What can hang from each mark
X: H M S
K: M
R: H
M: K L X
L: H M
B: G R
S: L X
H: G L R X
G: B H
D: K

Every row comes from one small tree of marks. Brackets hold a mark, then the marks that hang from it, in alphabetical order. Every link used is in the known rows. Which tree was each row made from?
Known rows
(R H): 0.47  -1.88  -0.80  0.73  -0.37  0.69  -0.51  -1.41  1.07  -0.19  0.33  0.86  -3.98  0.20  6.41  0.37  0.64  0.37  1.02  1.10  -0.13  -0.14  0.27  0.47  -1.96  -0.72  -0.36  0.84  1.08
(D (K (M L (X (H G R) S)))): -0.29  1.97  -0.20  1.82  0.54  -1.09  -1.45  -0.65  -2.21  -2.02  0.56  -0.74  0.37  0.54  -2.88  0.39  -1.66  0.67  0.33  0.69  0.36  -0.42  -0.21  -0.82  -0.08  1.06  0.62  -0.82  -1.04
(S X): -0.05  -2.46  0.52  -0.19  -0.62  1.02  0.05  0.72  -2.04  1.27  -0.82  0.37  -4.21  0.48  3.93  0.26  0.33  1.51  0.37  -0.50  -0.45  -0.12  0.13  0.53  -1.81  -1.34  -0.48  0.67  1.18
(R (H L X)): -0.01  0.60  0.16  -0.57  0.50  -0.55  -1.00  -1.91  3.78  0.29  -0.78  0.00  -1.27  -1.32  4.71  0.21  0.44  -0.85  0.58  0.04  -0.75  1.11  0.37  0.42  -1.03  -0.47  -0.42  0.53  1.00
(B G (R (H X))): 0.30  -2.63  -0.66  -1.08  -1.15  0.27  -2.72  0.13  0.24  0.15  0.13  0.23  -3.36  0.43  7.73  1.12  3.37  -3.66  0.49  -0.86  1.51  1.10  0.46  -0.01  -2.55  -0.06  -0.74  -0.91  0.63
(L (H (G B) R) (M K (X S))): -1.24  0.38  0.02  0.74  -0.24  -0.61  3.09  0.47  -0.95  -0.99  0.87  0.17  1.48  0.34  -8.07  -0.61  1.11  -1.64  -0.64  -0.89  0.32  -0.78  -0.83  0.04  3.07  0.34  0.13  0.01  -1.74
(D (K M)): 0.65  -1.26  -0.37  2.03  -0.22  -0.01  -0.60  -1.36  -0.32  -1.08  0.65  0.48  -2.17  0.62  3.17  -0.17  -2.18  2.72  0.64  1.70  0.87  -1.15  -0.18  -0.27  -1.40  -0.52  -0.09  0.64  -0.13
(B (G H)): 1.27  -3.58  -0.82  0.39  -1.14  1.60  -1.25  1.22  1.33  0.06  -0.29  0.41  -2.59  0.71  4.49  0.44  1.23  0.18  0.31  -0.17  0.73  -0.35  0.44  0.45  -1.04  -0.54  -0.67  -2.34  0.97
(L (H R) (M K)): -0.58  -1.19  0.09  1.26  -0.64  -0.83  2.39  -0.20  0.05  -1.48  0.89  0.09  0.58  -0.81  -3.82  -0.75  1.26  -0.92  -0.18  0.18  0.40  -1.94  -0.24  0.39  1.97  -0.55  -0.32  0.37  -1.35
(B (G (H X))): 1.23  -2.21  -0.54  -0.55  -0.99  0.97  -1.51  0.81  2.20  0.02  -0.78  0.24  -1.43  0.68  3.98  0.32  1.28  -1.38  0.14  -0.65  0.62  0.32  0.59  0.52  -0.63  -0.57  -0.64  -3.08  1.02
(D (K (M (L (H G)) (X S)))): 0.00  0.05  -0.63  2.13  0.11  -0.64  -0.29  -0.75  -1.59  -1.92  0.75  -0.53  -2.18  0.44  -2.37  0.38  -1.58  0.38  -0.53  0.45  0.75  -0.78  -0.40  -0.84  0.24  0.34  0.34  -1.64  -0.82
(L (H G) M): 0.77  -2.85  -0.39  0.78  -0.70  -0.02  1.97  -0.40  2.02  0.35  -0.12  0.16  -0.81  -0.50  -0.22  -0.72  0.82  0.75  -0.71  -0.30  -0.57  -0.80  -0.06  0.04  0.74  -0.33  -0.33  1.06  0.04
(K (M (X H S))): 0.66  0.32  -0.76  0.34  0.15  0.71  -1.12  -0.28  -2.50  -1.06  0.17  -1.26  -2.70  0.41  0.66  0.24  0.91  -0.71  -0.35  1.85  0.35  -0.64  -0.05  0.01  0.30  -0.31  0.85  -1.71  -0.05
(K (M L)): 0.34  -2.24  0.10  -0.77  -0.17  -0.97  -1.08  -0.48  -0.93  -1.23  0.38  -1.18  -0.96  -0.72  1.66  0.23  -1.19  1.58  -0.52  1.18  0.73  -0.74  -0.09  -0.40  -1.65  -0.47  0.41  -0.97  -0.12
(M K L (X (H G) S)): -1.44  2.13  0.23  -0.68  0.38  -1.03  -0.75  0.77  -4.53  -1.67  1.00  -0.68  -1.29  0.78  -6.51  1.14  0.49  -4.61  -0.95  0.04  0.21  -0.70  0.20  -0.37  1.43  0.51  0.54  -3.72  -0.59
(R (H G (X M))): 0.54  1.35  -0.63  -0.68  0.50  -0.72  -0.93  -1.80  3.31  0.25  -0.66  1.32  0.76  0.01  4.47  -0.05  0.39  -1.93  0.26  0.09  -1.14  1.41  0.42  0.06  -1.46  0.05  -0.19  0.61  0.80
(G B H): 1.48  -2.77  -0.46  0.13  -0.74  2.82  1.58  0.68  0.88  1.63  0.38  1.22  -0.18  1.67  2.36  -0.54  -1.48  3.84  0.88  -0.02  0.97  -0.20  -0.17  0.44  0.36  -0.50  -0.16  -0.43  0.91
(R (H (G B) (L (M K)) (X S))): -0.90  1.73  0.16  -0.61  1.00  -0.96  0.62  -1.55  3.01  1.00  -0.58  0.16  2.32  -1.19  -0.77  -0.04  0.03  -1.71  -0.02  -1.10  -0.23  1.67  -0.12  0.06  0.51  0.24  0.04  1.09  0.19
(B (G (H (X S))) R): 0.76  -2.22  -0.31  -0.87  -1.20  1.82  -1.85  1.34  -0.84  0.78  0.01  -0.44  -1.18  1.12  4.68  0.94  3.04  -2.52  0.03  -0.89  1.75  0.81  0.63  0.14  -0.60  0.16  -0.36  -2.65  0.41
(G (B R) (H X)): 1.20  -1.73  0.17  -1.52  -0.86  2.28  0.79  0.46  0.53  2.23  0.46  0.69  0.95  2.09  3.01  -0.36  -0.49  1.16  0.61  -1.21  1.75  0.83  0.01  0.02  0.45  -0.19  -0.12  -1.00  0.29
(G (H L R X)): 0.04  1.67  1.20  -0.75  0.53  -0.03  -0.45  -0.51  4.06  0.50  -0.94  -0.68  3.45  -0.40  0.59  -0.38  -0.55  1.39  0.73  -0.61  -0.92  0.68  0.43  0.42  0.83  0.07  -0.16  -0.32  -0.18
(X H): 1.29  -0.38  -0.51  0.25  -0.41  1.24  -0.84  0.03  -0.62  0.41  -0.21  0.23  -1.23  0.42  3.05  0.02  0.44  0.83  1.00  1.70  -0.51  -0.61  0.73  0.52  -0.71  -0.23  -0.04  0.46  1.57
(K (M (L (H (G B) R)) (X S))): -0.35  0.20  -0.31  -0.23  0.16  -0.79  0.08  0.32  -1.78  -1.71  0.42  -1.68  0.52  -0.21  -4.63  0.22  -0.39  0.38  -0.84  0.13  0.61  0.02  -0.70  -0.67  0.59  0.58  0.85  -1.49  -1.01
(M K L (X (H (G B) R))): -1.58  1.77  0.67  -1.37  0.23  -2.03  -0.55  0.94  -2.97  -1.76  1.15  -0.08  0.83  0.99  -7.10  0.50  -0.87  -2.65  -0.20  -0.91  0.31  -0.50  -0.21  -0.63  0.86  0.71  0.23  -2.25  -1.30
(S L): 0.17  -1.41  0.48  -0.74  -0.47  0.58  -0.24  0.62  -0.21  1.06  -0.56  -0.10  -3.49  -0.17  4.18  0.15  -0.77  2.85  -0.27  0.01  -1.10  -0.14  0.00  0.43  -2.21  -0.61  -0.03  2.08  1.04
(G B): 0.75  -2.75  0.11  -0.63  -0.94  1.55  1.25  0.34  0.00  1.33  0.30  1.43  -0.59  1.01  2.67  -0.40  -1.27  3.58  1.15  1.13  0.49  -0.18  -0.32  0.61  -1.25  -0.48  -0.26  1.77  1.44

Which tree is each row?
-0.25  -1.59  0.21  -0.70  -0.54  -0.86  0.20  0.51  -0.51  -1.22  0.43  -0.43  -3.41  0.32  -2.71  0.50  0.18  -1.25  -1.20  -0.82  -0.48  -0.56  -0.23  -0.43  0.30  0.13  -0.14  -2.45  -0.21 => (M (L (H G)) X)
-0.83  0.89  -0.07  0.54  -0.03  0.60  2.07  1.02  -1.51  0.61  -0.14  -0.53  1.37  -0.69  -4.13  -0.14  0.35  1.07  -0.54  -0.42  -0.37  0.03  -0.43  0.31  0.99  0.41  0.53  2.16  -0.10 => (X (S (L (H (G B) R) (M K))))
0.16  -1.51  0.26  -1.34  -0.40  0.98  0.18  -0.27  0.84  1.90  0.34  0.66  -0.08  0.32  4.36  0.04  0.07  1.06  0.98  -0.49  1.11  1.23  -0.26  0.04  -1.23  0.07  -0.30  1.84  0.72 => (G (B (R (H L X))))
0.46  0.37  -0.28  2.07  0.39  -0.21  -1.10  -0.93  -0.31  -1.04  0.37  -0.25  -2.52  0.19  0.63  -0.06  -1.57  1.31  0.20  0.92  0.42  -0.90  -0.24  -0.46  0.05  -0.11  0.09  -0.50  -0.59 => (D (K (M (X (H L)))))
0.60  2.46  -0.79  0.09  0.63  -0.12  -0.52  0.45  -0.71  0.02  0.11  1.20  3.24  0.30  -1.04  -0.32  -0.07  -1.85  -0.16  1.32  -0.80  -0.39  0.68  -0.15  0.43  0.39  0.07  0.10  0.21 => (X (H G) (M K))
-0.05  -0.66  -0.08  -0.57  -0.47  -1.07  2.76  -0.45  1.95  0.17  0.11  0.63  1.54  -0.07  -4.35  -1.00  -0.12  -2.23  -1.08  -1.34  0.58  -0.23  -0.33  -0.03  2.19  -0.57  -0.35  -0.45  -0.53 => (L (H (G B) X) (M K))
-1.33  4.47  1.84  -2.13  1.18  -1.33  -0.11  -0.33  3.56  1.41  -1.66  -0.55  8.23  -0.99  -3.49  -0.28  -1.22  1.91  1.19  -0.22  -1.78  2.70  -0.05  0.26  -0.19  1.42  0.21  3.67  0.59 => (H (G B) L R (X S))
-0.27  0.05  -0.23  -1.13  -0.25  0.82  0.64  0.24  -2.62  0.83  1.19  0.96  1.74  0.43  0.16  0.30  0.45  -1.68  0.37  -0.08  1.89  0.77  -0.24  -0.10  -0.06  0.55  0.22  -0.27  0.04 => (G (B (R (H (X (M K L) S)))))
-0.01  0.13  -0.31  2.03  0.06  0.28  -0.55  -0.56  -2.04  -1.03  0.52  -0.24  -4.00  0.77  0.97  0.23  -1.53  1.55  -0.26  0.85  0.47  -0.85  -0.56  -0.26  -0.51  -0.20  0.42  -0.26  -0.55 => (D (K (M (X (S L)))))
0.07  2.15  -0.06  -0.83  1.20  -1.18  -1.09  -1.64  4.92  0.73  -1.21  0.53  2.00  -1.35  3.35  -0.09  0.10  -1.20  0.07  -0.42  -1.66  1.87  0.35  -0.07  -1.04  0.33  -0.26  1.33  0.61 => (R (H G L (X M)))
-0.23  3.07  0.02  -0.49  0.24  -1.58  0.51  -0.30  2.44  -1.05  -0.46  0.45  4.29  -0.18  -3.27  -0.64  0.31  -2.06  -0.11  0.15  -1.18  0.43  0.30  0.00  0.89  0.27  -0.27  0.51  -0.40 => (L (H G R (X (M K))))
-1.45  -0.29  0.46  0.22  -0.02  -0.95  1.44  1.81  -1.63  0.87  -1.16  -0.91  -1.92  -1.08  -3.05  -0.14  0.38  0.35  -1.55  -3.89  -1.07  0.11  -0.46  -0.27  0.11  -0.70  -0.18  1.88  -1.08 => (S (L (H G R) (M K)) X)
0.39  -1.29  -0.12  1.66  -0.15  -0.70  -0.74  -1.08  -1.00  -1.50  0.83  0.00  -1.54  0.14  1.23  0.11  -2.54  2.44  0.28  1.20  1.08  -1.17  -0.21  -0.57  -1.30  -0.08  0.09  -0.46  -0.33 => (D (K (M L)))
-1.05  1.93  -0.06  0.23  0.47  -0.40  0.67  2.41  -1.78  0.76  -1.30  -0.25  -0.09  -0.83  -2.78  -0.09  0.18  0.17  -1.39  -2.79  -1.62  0.61  -0.24  -0.33  -0.23  -0.26  -0.14  1.69  -0.63 => (S (L (H G R)) (X (M K)))
-0.23  2.07  -0.12  0.53  0.36  0.34  -0.31  1.52  -3.35  0.28  -0.63  0.59  1.45  -0.10  -1.52  -0.16  1.00  -1.10  0.48  -0.35  -0.62  -0.24  0.38  0.25  0.30  -0.24  -0.06  0.13  0.02 => (S (X (H R) (M K)))
1.75  1.43  -1.00  -0.08  0.35  1.19  0.07  0.89  0.23  1.57  -0.60  1.50  4.35  0.41  0.21  -0.76  -0.50  1.39  0.57  1.10  -0.95  0.52  0.35  -0.03  -0.10  0.97  0.23  1.61  1.24 => (X (H (G B)) M)
-0.04  -0.46  -0.12  -0.23  0.08  0.30  -0.69  -0.05  -2.16  -0.71  0.08  -1.41  -3.94  0.09  1.51  0.33  0.23  0.40  -1.06  0.93  0.06  -0.46  -0.47  -0.03  -0.57  -0.57  0.81  -0.86  -0.41 => (K (M (X (S L))))
-0.61  -0.12  0.57  -1.07  0.32  -0.28  -0.88  -1.25  1.08  1.46  -0.07  -0.60  0.27  -0.65  4.18  0.50  1.95  -1.60  -0.06  -0.86  0.06  1.51  0.28  -0.29  -0.87  0.58  -0.04  1.74  -0.16 => (B (R (H G (L M) (X S))))
-0.73  2.72  -0.38  0.46  0.48  0.01  1.69  1.27  -2.65  -0.91  0.73  0.39  5.74  -0.82  -7.53  0.00  0.05  -1.21  -0.39  1.04  0.21  -0.17  -0.15  0.01  1.81  1.21  0.57  -0.49  -0.39 => (X (M K (L (H (G B) R))) S)
-1.71  3.57  0.62  0.25  0.72  -0.36  -0.43  0.55  -2.85  -1.39  0.64  -0.74  -0.11  0.08  -5.30  0.57  1.36  -3.22  0.18  1.06  -0.33  -0.81  0.11  0.44  2.09  0.25  0.33  -1.28  -0.81 => (M K (X (H L R) S))
-0.08  2.51  0.65  -0.29  0.88  -0.76  -1.62  0.07  2.29  0.57  -1.16  -0.76  4.17  -0.85  -0.18  -0.03  -0.31  2.24  1.18  0.57  -2.08  0.80  0.66  -0.05  -0.85  1.03  -0.02  3.19  0.61 => (X (H G L R))
0.67  -1.00  0.76  -1.69  -0.16  1.85  0.66  0.59  2.19  2.74  -0.09  -0.01  2.26  0.58  1.97  -0.38  -0.70  1.92  0.36  -1.69  1.23  1.26  -0.04  -0.08  0.89  0.11  -0.22  -0.29  0.14 => (G (B R) (H L X))
0.68  0.97  -0.55  -0.01  -0.36  -0.02  1.24  -0.18  1.16  -0.72  -0.05  0.70  0.44  -0.34  -1.18  -0.56  0.89  -2.85  -0.63  0.78  -0.10  -0.51  0.31  0.43  1.47  -0.74  -0.37  -1.49  0.43 => (L (H (X (M K))))
0.33  1.86  0.45  -0.15  0.04  1.08  -0.08  -0.45  1.21  0.03  -0.46  -0.28  2.79  0.80  0.33  -0.10  0.28  0.29  1.04  0.44  -0.34  0.45  0.58  0.78  0.99  0.13  0.29  -1.16  0.24 => (G (H R (X S)))
-1.08  -0.71  0.19  0.12  0.73  -1.42  -0.05  -1.45  2.70  -0.11  0.18  0.25  -2.21  -0.90  1.43  0.20  0.46  -1.35  -0.57  -1.11  -0.70  0.16  -0.19  -0.20  -0.24  -0.25  -0.37  0.69  -0.78 => (R (H G (L (M K X))))
0.73  0.21  -0.31  0.13  0.11  0.89  -0.52  1.73  -3.39  1.05  -1.01  0.18  0.04  -0.64  -0.13  0.12  0.74  -0.11  -0.13  -0.78  -0.58  0.06  0.43  0.04  -0.29  0.02  0.12  -1.05  0.93 => (S (X H (M L)))
0.23  0.07  0.28  0.30  0.35  -0.01  0.00  0.03  0.43  0.62  -0.21  -0.43  0.63  -1.42  -0.70  -0.29  0.42  -0.17  0.06  0.58  -0.40  -0.92  0.45  0.30  1.06  -0.10  -0.06  0.50  0.27 => (X (H (L (M K))))
0.64  -1.31  -0.65  2.29  -0.27  -0.46  -0.25  -0.85  -0.69  -1.77  0.77  -0.25  -1.79  -0.15  0.06  0.04  -2.15  2.03  0.01  0.96  1.17  -1.26  -0.21  -0.64  -0.47  -0.16  0.00  -0.85  -0.38 => (D (K (M (L H))))
-1.69  0.22  1.90  -0.15  0.50  -1.77  0.74  -0.33  1.67  -0.37  0.14  -0.41  3.52  -2.03  -2.40  -0.52  -0.06  1.47  0.43  0.25  -0.75  -0.88  -0.21  0.41  0.52  0.12  -0.27  2.54  -1.27 => (H (L (M K)) R)
-0.78  -1.64  -0.26  0.35  -0.66  0.33  3.06  0.66  -2.15  0.05  1.34  0.20  -1.44  0.84  -5.37  -0.28  1.67  -2.75  -1.44  -1.20  1.25  -0.89  -0.76  -0.27  2.88  0.02  0.03  -0.84  -1.49 => (L (H (G (B R))) (M K (X S)))
-0.21  -0.93  1.05  -1.42  0.44  -0.11  0.34  0.18  3.42  2.14  -0.87  0.42  2.37  -0.51  1.09  -0.26  -2.14  4.27  0.42  -0.16  -1.17  1.17  -0.23  -0.05  -1.51  0.26  -0.41  3.57  1.02 => (H (G B) L)
0.12  -0.94  -0.18  -0.05  -0.07  0.38  -0.61  -0.53  -2.03  -1.14  0.43  -0.99  -3.36  0.48  1.51  0.22  0.54  -0.09  -0.57  1.81  0.42  -0.72  -0.36  0.11  -0.31  -0.65  0.65  -1.30  -0.32 => (K (M (X S)))
0.29  0.72  -0.28  1.77  0.59  -0.68  -1.33  -0.97  0.42  -0.87  0.12  -0.26  -1.69  0.44  0.44  -0.05  -1.96  1.40  0.01  0.52  0.02  -0.43  -0.20  -0.76  -0.29  0.17  0.07  0.09  -0.68 => (D (K (M (X (H G L)))))
